Each row was made from one walk, in order. Every step used is in the known rows, and no mark comes twice. Write each row's walk.
Known rows
l j y p: [ 1.13  1.29  0.88 -0.44  1.12 -2.03  1.01  1.91 -1.06  0.23 -2.25 -0.75
  0.69 -1.16  1.17 -0.77 -1.16 -1.54  0.50  1.99  0.62  0.37 -1.99  2.60]
j k: [ 0.64  0.65 -0.78 -0.19 -0.39 -1.08  2.19  0.17 -0.03  0.35 -0.21 -0.37
  0.74 -0.21 -1.11  1.01  1.23 -1.09  0.04 -0.14 -1.02  0.24  0.79  1.15]
j y: [ 0.77  0.72  1.01 -0.73 -0.16 -0.20  2.50  1.41 -0.96 -0.39  0.56 -0.25
  0.22 -0.93  0.62  0.92 -0.34 -0.46 -0.66  0.45 -0.84  0.79  0.48  0.27]
t j q: [ 0.47 -0.10  0.34 -0.52  1.46  0.71  1.16  1.46  0.48 -0.13  1.73 -0.59
  1.48 -0.51 -0.58 -0.91  0.73  0.94  0.74 -0.22 -0.59  1.51  1.07 -0.04]
l w t j q: [ 2.25 -1.60  0.67 -0.90  1.74  1.13  1.02 -0.73  0.44  1.05  0.18  0.66
  2.37 -0.77  0.15 -1.03  2.45  0.18  0.06 -1.26 -0.50  0.54  0.47 -0.08]
k p: [-0.74 -0.98 -0.55  0.45 -0.82  0.29 -0.45  0.26  0.62  0.64  0.54 -0.09
 -0.42 -0.95  0.82  0.11 -0.03 -0.19  1.58  0.48  0.20 -0.91  0.85  2.91]
j l w t: [ 2.76 -1.64  0.00 -0.79  0.80 -0.03  1.80 -2.84  0.36  1.83 -0.99  2.11
  1.41 -0.54  0.79 -0.74  1.91 -1.64 -1.67 -2.06 -0.37 -0.77 -0.06 -0.15]
t j: [-0.95 -0.42 -1.51 -1.00  0.97  1.48 -0.62  1.02  0.25  0.86  0.78 -0.04
  0.78 -0.32 -0.44 -1.26  0.67  0.76  0.49  0.31  0.25  0.87  0.49  0.19]
j l w: [ 1.37 -0.69  0.14 -0.53  0.50 -1.73  2.50 -0.82  0.16  1.74 -1.01  1.41
  0.65 -0.78  0.76 -0.67  0.91 -0.18 -1.12 -1.81  0.19 -0.58  1.06 -0.27]
k p t j y w: [ 0.51 -0.45 -1.21 -1.02  0.82  0.47  1.16  2.25 -0.07  2.15  1.38  0.01
  0.78 -1.36  2.44  0.76  0.74 -1.75  1.11  1.27  0.07 -0.43 -1.22  4.09]
y p k w l: [ 1.84  0.64 -0.05 -0.13 -0.50 -3.44 -1.58 -2.03 -0.58  0.30  1.04  0.24
 -1.30 -0.78  2.63 -0.44  0.03  0.65  0.92  1.05  1.42  0.13 -3.42  5.69]
k p q: [-0.70 -1.24  0.88  0.92 -0.79 -0.01  0.03  0.58  0.04  0.79  2.02  0.73
 -0.80 -1.59  0.68  0.64  0.39 -0.68  3.04  1.55  1.35 -1.34  0.54  5.81]
y p t j: [ 0.95  0.09 -1.34 -1.76  1.00 -0.52 -0.77  2.33 -0.26  1.49  0.27  0.40
  0.19 -0.52  0.48 -0.61  0.51 -1.18  1.29  1.74  0.94  0.55 -2.75  3.87]
p k w l j y: [ 1.52  0.66  0.42 -0.17 -0.60 -1.90  1.59 -1.04 -1.23  0.25 -0.91 -0.52
 -0.03 -0.43  1.67 -0.32 -0.35  0.43  0.55  1.33  1.18 -0.45 -0.27  5.68]
p t j: [ 0.20 -0.51 -1.50 -1.53  0.41  1.12  0.14  1.52  0.02  1.34  0.47  0.42
  0.46  0.02 -0.32 -0.21  1.11 -0.45  1.02  0.89  0.63  0.08 -0.55  2.95]
l w: [ 0.60 -0.70  0.49 -0.22  0.01 -1.02  0.21 -0.80 -0.32  1.31 -2.01  0.90
  0.29 -0.37  0.60  0.05  1.37  0.59 -0.08 -0.73  0.68 -0.84  0.35 -0.04]
l w t: [ 2.01 -1.82  0.37 -0.47  0.39  0.57 -0.15 -2.71 -0.06  1.44 -1.81  1.45
  1.09 -0.24  0.82 -0.04  2.19 -0.96 -0.75 -1.10  0.16 -1.09 -0.66 -0.10]
p k w q: [ 1.49 -1.20  1.30  0.89 -1.26 -1.81  0.08 -2.95 -0.24  1.77  1.31  1.50
 -1.98  0.07  1.03  0.70  1.72  0.33  1.29 -0.60  1.08 -0.03 -1.77  3.33]
y p k w t: [ 2.77 -1.45 -0.29 -0.58 -0.50 -1.47 -0.90 -2.42 -0.56  1.92 -0.68  1.43
 -1.02 -0.05  2.00 -0.62  1.33 -1.15  1.40  0.09  0.47 -1.05 -4.06  4.33]
l w t j y p k: [ 2.55  0.01 -0.82 -1.64  0.99 -0.75  1.37  0.30 -1.47  2.03 -0.40  1.64
  0.50 -2.47  1.63 -1.27  1.33 -0.83  0.49  0.53  0.80 -0.34 -2.05  4.04]
j y p t: [ 2.73  1.20  0.84 -1.25 -0.07 -2.49  2.02  2.50 -1.31  0.46  0.00  0.19
 -0.41 -0.86  1.58  1.39 -0.39 -2.52  0.62  1.86  0.22  0.30 -3.33  4.37]
p k w: [ 0.73 -0.92 -0.51 -0.15 -1.62 -1.57  0.21 -1.03 -0.50  1.65 -0.49  0.66
 -1.79  0.45  1.18 -0.03  1.00  1.08  1.86 -0.21  0.69 -1.10 -1.03  3.85]
p q: [ 0.07 -0.42  1.40  0.49 -0.04 -0.24  0.41  0.18 -0.44  0.22  1.67  0.77
 -0.46 -0.54 -0.22  0.55  0.44 -0.67  1.55  1.21  1.27 -0.44 -0.25  3.35]
p k: [ 0.36  0.39 -0.97  0.25 -0.49 -0.47  0.80 -0.36 -0.44  0.33  0.34  0.81
 -0.78 -0.34 -0.09 -0.60  0.12  0.52  0.78 -0.12  0.78 -1.05  0.14  2.67]

Write each row's walk
[ 1.15 -0.94 -1.40 -1.69 -1.27 -1.38  1.54  0.51  0.00  2.83 -0.69  0.09
  0.04  0.64 -0.01  1.32  2.73 -0.50  1.98  0.55 -0.63  0.30 -0.83  4.79]  p t j k w
[ 0.85  1.22  0.87  0.01  0.55 -0.60  1.38 -0.20 -0.83 -1.00 -0.73 -1.14
  1.41 -0.54  0.85 -0.22 -1.02 -0.44 -0.83  1.41  0.54  0.46  0.50  2.72]  w l j y
[ 1.11  0.07 -0.69 -1.69 -0.43 -2.24  0.79  1.37 -1.22  2.30  0.24  0.44
 -1.34 -1.21  2.08 -0.60  0.56  0.58  2.10  1.07  0.50  0.42 -2.55  5.13]  t j y p k w
[ 1.27 -1.48 -0.04 -2.19  0.08  1.37  1.30  0.12 -0.65  1.71  0.57  0.25
  0.65 -0.58  1.27  0.26  1.50 -0.36  0.18  0.32 -0.98  1.22 -0.67  1.40]  k w t j y
[ 1.00  0.25 -0.81 -1.31  1.35  0.32  1.58  2.04 -0.54  1.81  0.98  0.17
  1.14 -0.65  1.82  0.62  0.90 -1.65 -0.16  0.85 -0.03  0.18 -1.93  2.07]  p t j y w
[-0.38 -1.27 -2.01 -1.12 -0.29  1.25 -0.32  1.85  0.43  1.77  0.85  0.33
  0.13 -0.76  0.45 -0.12  1.04 -0.58  2.33  1.24  0.74 -0.52  0.19  5.26]  k p t j
[ 1.50  0.18 -1.72  0.79 -0.18 -1.75  0.64 -1.02  0.87  1.38 -0.87 -0.43
  1.31 -0.30  1.40  0.95  1.04 -2.91  1.58  1.63  0.95 -2.09 -1.15  8.17]  y w l j k p t
[ 2.07 -1.18  0.35 -0.65 -0.97 -1.67  1.38 -1.47  0.14  2.77  1.19  1.02
 -0.43  0.23  0.14  2.02  3.37 -1.38  1.47  0.04  0.18  1.15 -1.68  4.38]  p t j k w q
[ 0.48  0.41  0.09  0.40  1.65 -0.35  1.16  0.52 -0.51  1.04 -1.86 -0.72
  1.60 -0.21  1.58 -0.32 -0.27 -1.57 -0.30  0.65  0.40 -0.69 -0.96  0.75]  l j y w
[ 1.96 -1.23  1.48 -1.58  0.59 -0.90  0.62  0.84 -1.17  2.05  1.70  1.01
 -0.19 -1.70  1.99  0.16  1.29 -1.86  2.21  2.17  0.79  0.96 -3.40  5.72]  k w t j y p q
[ 0.33  0.47 -0.54  1.17  1.98 -0.70 -2.12 -2.31  0.53  0.15 -1.28 -0.74
  1.86  0.40  1.38 -1.46 -0.41 -0.69 -0.56  1.07  1.66 -0.81 -1.43  2.13]  y w l j
[ 1.68  0.78  1.46  1.03  1.46 -1.12  0.53 -1.13  0.38 -1.54 -0.26 -1.29
  2.10 -0.02  0.10 -1.11 -0.59  0.41  0.14  0.44  0.56  0.32  0.67  2.25]  w l j q
[ 1.11  0.20  1.42  0.95  1.25 -0.59  1.30  0.24  0.31 -0.51 -1.67 -0.95
  1.72  0.47 -0.61 -1.22 -0.05  0.06  1.01 -0.08  0.23 -0.18  1.07  1.13]  l j q
[ 2.32 -0.24  2.01  0.66 -0.36 -3.41  0.77 -1.56 -1.14  1.96 -0.68  0.90
 -1.30 -0.77  1.91  0.08  0.78 -0.84  1.79  0.93  1.77  0.16 -3.02  5.41]  l j y p k w q
[ 1.43  0.28 -0.02 -0.34 -1.07 -2.57  0.46 -2.37  0.12  0.26  0.80 -0.59
  0.07  0.07  1.16  1.23  1.23  0.16 -0.02  0.40 -0.53  0.85 -0.90  3.56]  j k w l
[ 0.87  0.35 -2.17 -1.49 -0.16 -0.06  2.42  1.41  0.11  1.63  0.28  0.05
  1.13 -0.06 -1.41  0.82  2.13 -1.35  0.95  0.72 -0.56  0.33  0.26  3.75]  p t j k
[ 2.98 -0.70  0.78 -0.83  1.46 -2.61  1.51 -0.97  0.20  2.94  0.89  2.57
  0.27 -1.69  1.19 -0.26  1.91 -1.96 -0.29 -0.69  1.47  0.81 -2.35  2.95]  y p t j l w q
[ 1.02  0.83  2.00  0.14  0.87 -2.01  1.39  2.01 -1.39  0.48 -0.23  0.13
  0.11 -1.65  0.87 -0.18 -0.77 -1.98  2.02  2.99  1.88 -0.18 -1.96  5.71]  l j y p q
[ 0.11 -1.38 -2.50 -0.80 -0.19  1.56  0.83 -0.28  1.05  1.84  0.78  0.11
  1.33 -1.48 -0.39  0.04  2.20 -1.46  1.65  0.30 -1.10 -0.32  1.38  3.78]  w t j k p
[ 0.44 -0.49  0.17  0.41 -0.06 -1.44 -1.68 -2.58  0.16  0.28 -2.05 -0.92
  0.61  0.96  1.29 -0.90 -0.04  0.62  0.75  1.08  1.57 -0.42 -0.87  3.84]  k w l j
[ 2.14  0.13  1.09  0.95  0.29 -2.37  0.64 -1.92  0.00 -0.37 -0.45 -0.78
  0.69  0.33  0.93 -1.26  0.21  1.23  1.45  0.26  1.01 -0.61 -0.09  5.29]  p k w l j q
[ 0.89 -1.32 -1.93 -1.48  1.74  1.64  1.68 -0.79  0.95  1.48  1.72  1.24
  1.73 -0.71 -0.33 -1.83  0.85 -1.16 -1.26 -1.28 -0.67  0.89  0.62 -0.07]  w t j l
[ 1.92 -0.22  1.03 -0.27  1.33 -0.03  1.21 -0.21 -0.22  1.89  2.58  1.18
  0.59 -1.00  1.69  1.43  1.46 -2.32 -0.41  0.31  0.48  1.10 -2.54  1.99]  p t j y w q
[-0.94 -0.90 -0.91 -0.01 -0.53  0.26  1.44  1.41  0.31  1.72  2.36  0.50
  0.24 -2.02 -0.48  0.57  1.75 -0.88  3.44  1.77  0.63 -0.45  1.57  6.80]  t j k p q
[ 0.61  1.08 -0.17 -1.81  1.42 -0.87  0.82  3.00 -1.01  0.64  0.83 -0.21
  0.55 -2.09  1.17 -0.63 -0.50 -0.60  0.27  1.73 -0.15  1.83 -1.98  1.60]  t j y p
[ 0.64 -2.41 -1.03 -1.63  0.39  1.83 -1.41 -1.48  0.36  2.21  0.05  0.71
  0.53  0.34  0.67 -0.86  2.16 -0.11  0.92 -0.21 -0.21  0.35 -1.28  1.26]  k w t j
